Each row was made from one walk, in order. Every step used is in the known rows, and no mark comes twice. Write each row's walk.
Known rows
y -> j -> x -> h: [ 15.9 -16.8  14.3  30.6 -11.1  21.8   0.8  14.0 -22.6   6.4  34.7  21.0
 -12.5 -14.9 -11.4   9.7]
y -> f -> x -> h: [ 16.6 -22.2  46.0  21.0 -12.0   6.2  14.3  18.0 -32.0   0.4  38.0  22.2
 -10.4  -6.9 -38.4  -1.8]
v -> d -> x -> h -> j -> y -> f: [  9.8 -25.1  19.5  40.1 -40.1   7.3  20.5   7.6 -10.5  -2.9  37.4  29.8
 -11.9 -18.5   5.8  15.7]
f -> x: [  7.5 -12.8  29.0  14.0  -9.9  -5.2   1.6  18.6 -23.5   0.8  12.3   1.6
  -3.3  -1.0 -33.2  10.0]
x -> h -> v -> d: [ 12.1 -16.9  29.3  12.7 -24.8  -7.6   7.1  12.9  -5.1  -4.1  15.0  34.2
  -0.6 -36.3  -3.3  -9.6]
j -> h: [ 14.0 -14.5   5.5  20.0 -16.4   0.6   0.8  -4.7 -17.3   8.6  26.3   9.2
 -10.5  -6.3 -28.6   1.5]
x -> h -> j -> y -> f: [ 23.5 -22.5  29.6  32.1 -34.0  10.1  11.3   4.9 -22.6   6.7  40.8  26.7
 -21.5 -21.7 -18.1   7.0]
y -> f -> x -> h -> j: [ 20.8 -18.5  58.5  23.8 -24.5  17.3   9.3  26.9 -26.3   0.4  51.2  23.7
 -15.9 -13.7 -28.7   7.8]
h -> v -> d -> x: [  4.4 -16.9   6.1  19.6 -20.8  -9.7   1.2   8.1   8.7  -5.7  -1.8  19.8
  14.4 -15.8   8.8   1.6]
f -> y -> j -> h: [ 16.0 -21.3 -10.4  14.5 -30.9  10.9   7.3   4.4 -23.6  19.2  38.5  12.2
 -12.7  -5.9 -23.2  15.1]
j -> x -> h -> v -> d: [ 11.6 -20.4  39.7  19.2 -19.4   2.5   4.6  15.3   0.3   6.0  25.8  41.5
  -3.1 -29.6   1.7  -3.4]
f -> y: [  4.7 -18.5   7.7  10.8 -31.5 -10.9   6.2   2.5 -28.1  11.5  20.7  11.1
 -11.8   0.9 -29.8   5.2]
d -> x -> h: [  6.9 -20.4   5.8  31.1 -12.7   4.6  -0.5  -2.5 -21.6  -4.5  15.2  14.8
  -7.4  -7.3 -19.1   1.5]
j -> y -> f -> x: [ 15.0 -24.0  24.4  22.0 -16.0  -4.9  15.0  13.0 -25.1  11.7  17.9  11.0
  -5.8   0.1 -35.7  11.0]
d -> x: [  3.7 -15.0  -3.0  27.5 -11.6  -3.3  -2.2  -1.3 -14.6  -4.3   5.8   3.3
   0.3   3.9 -15.5   6.2]
y -> j: [ 15.3  -7.2  -4.4  21.5 -15.3   3.0   1.9   9.8 -19.7  -4.3  14.8   2.0
  -1.7  -9.9 -13.6   8.3]
j -> h -> v -> d: [ 15.8 -16.9  15.8  10.6 -23.8  -5.6   5.1   6.7   6.3   6.6  20.7  27.2
   3.4 -28.2  -3.8  -3.6]
v -> d: [  2.1  -8.3  14.0  17.8 -26.9 -17.6  12.6   9.6 -14.9  -8.3  12.8  12.3
  -2.2 -10.5  -9.7   2.4]

Which walk is each row?
[ 15.1 -19.0 -11.7  23.1 -18.8  11.2   2.1  11.4  12.6   1.7  15.9  20.9
  13.0 -24.5  15.0  10.5]
y -> j -> h -> v -> d -> x
[ 14.1 -24.0  12.8  24.0 -10.5   7.4  -7.6   0.8  -5.0   0.7   8.3  25.0
   2.6 -22.5 -10.2  -5.9]
d -> x -> h -> v
[ 14.5 -16.9  34.7  18.5 -11.1  -1.5  11.4  19.0 -24.4   1.6  25.9  10.5
  -1.8   3.6 -36.2   2.7]
y -> f -> x
[ 11.2 -25.1  12.5  23.2 -25.8  19.5   6.5  11.8 -29.5  18.9  43.4  27.4
 -18.8  -9.5 -17.6  15.2]
f -> y -> j -> x -> h
[ 14.4 -13.0  11.9  24.7 -31.6  -1.5  -1.0   5.8 -13.3   6.4  17.7   5.4
 -13.3 -15.9 -13.9  18.1]
h -> j -> y
[ 15.7 -21.2  41.2  23.0 -25.9  11.3   1.0  21.9 -23.5   9.6  33.2  14.3
 -20.0 -24.3 -25.4  24.1]
f -> x -> h -> j -> y
[ 16.5 -11.6  32.9  23.3 -27.9  10.5  -2.0  10.7 -21.4  -3.3  38.1  18.2
 -19.6 -22.9 -15.9   4.6]
x -> h -> j
[ 16.5 -17.3  25.0  21.6 -18.8  14.8   5.5  24.2   0.2   3.9  27.6  36.8
   1.1 -35.8  12.5   5.8]
y -> j -> x -> h -> v -> d
[ -0.5 -17.6  10.8  29.6 -23.2  -3.6  11.9   5.1 -15.2 -12.6  17.1  21.4
  -5.1 -13.6  -4.3   4.3]
v -> d -> x -> h
[ 15.4 -20.6   5.9  26.9 -22.3  -9.7  15.1  -4.6 -21.0   9.3  14.2  13.4
  -8.4  -2.2 -25.8   1.9]
j -> y -> f
[ 16.9 -23.2   1.3   5.6 -40.1   3.8  10.7  16.2  -1.5  16.7  30.3  29.5
   1.3 -27.3   0.4  10.2]
f -> y -> j -> h -> v -> d
[ 10.6 -28.5 -13.0  15.1 -36.3   9.4   7.1  11.5   4.3  15.2  24.9  27.2
   7.6 -19.0   9.1  14.9]
f -> y -> j -> h -> v -> d -> x
[  3.3 -14.3  24.1  31.4 -34.8   6.5   6.2  13.7  -9.9 -13.3  31.7  21.7
  -9.5 -21.3   6.7  14.3]
v -> d -> x -> h -> j
[ 18.2 -20.4  38.3  24.5 -26.0   5.3   9.6  22.5 -19.5  10.5  32.1  11.2
 -10.3  -7.0 -25.3  21.5]
h -> j -> y -> f -> x
[ 10.6 -11.5  20.2   9.6 -23.3 -15.8   5.7  11.8   1.7  -3.5   5.2  22.1
   8.6 -24.6  -0.6  -4.8]
h -> v -> d
[  9.9 -18.2  29.1  27.9 -10.1   9.2   1.0   4.6 -22.8   9.3  33.5  23.1
 -15.8  -9.1 -22.3   2.6]
j -> x -> h
[ 19.7 -28.9  20.3  15.2 -23.3  21.7  -0.7  17.3 -13.5  24.9  36.3  37.5
  -7.5 -23.8  -8.9   8.8]
f -> y -> j -> x -> h -> v
[ 11.9 -27.4  23.6  13.9 -34.4  12.7  10.2  23.7  -8.0  16.1  37.4  42.7
  -4.5 -29.7   5.5   9.3]
f -> y -> j -> x -> h -> v -> d
[ 20.3 -11.8  -6.9  22.4 -15.2  12.1   1.2   4.3 -15.7   6.1  28.2   6.3
  -7.6 -12.4 -17.7   9.6]
y -> j -> h
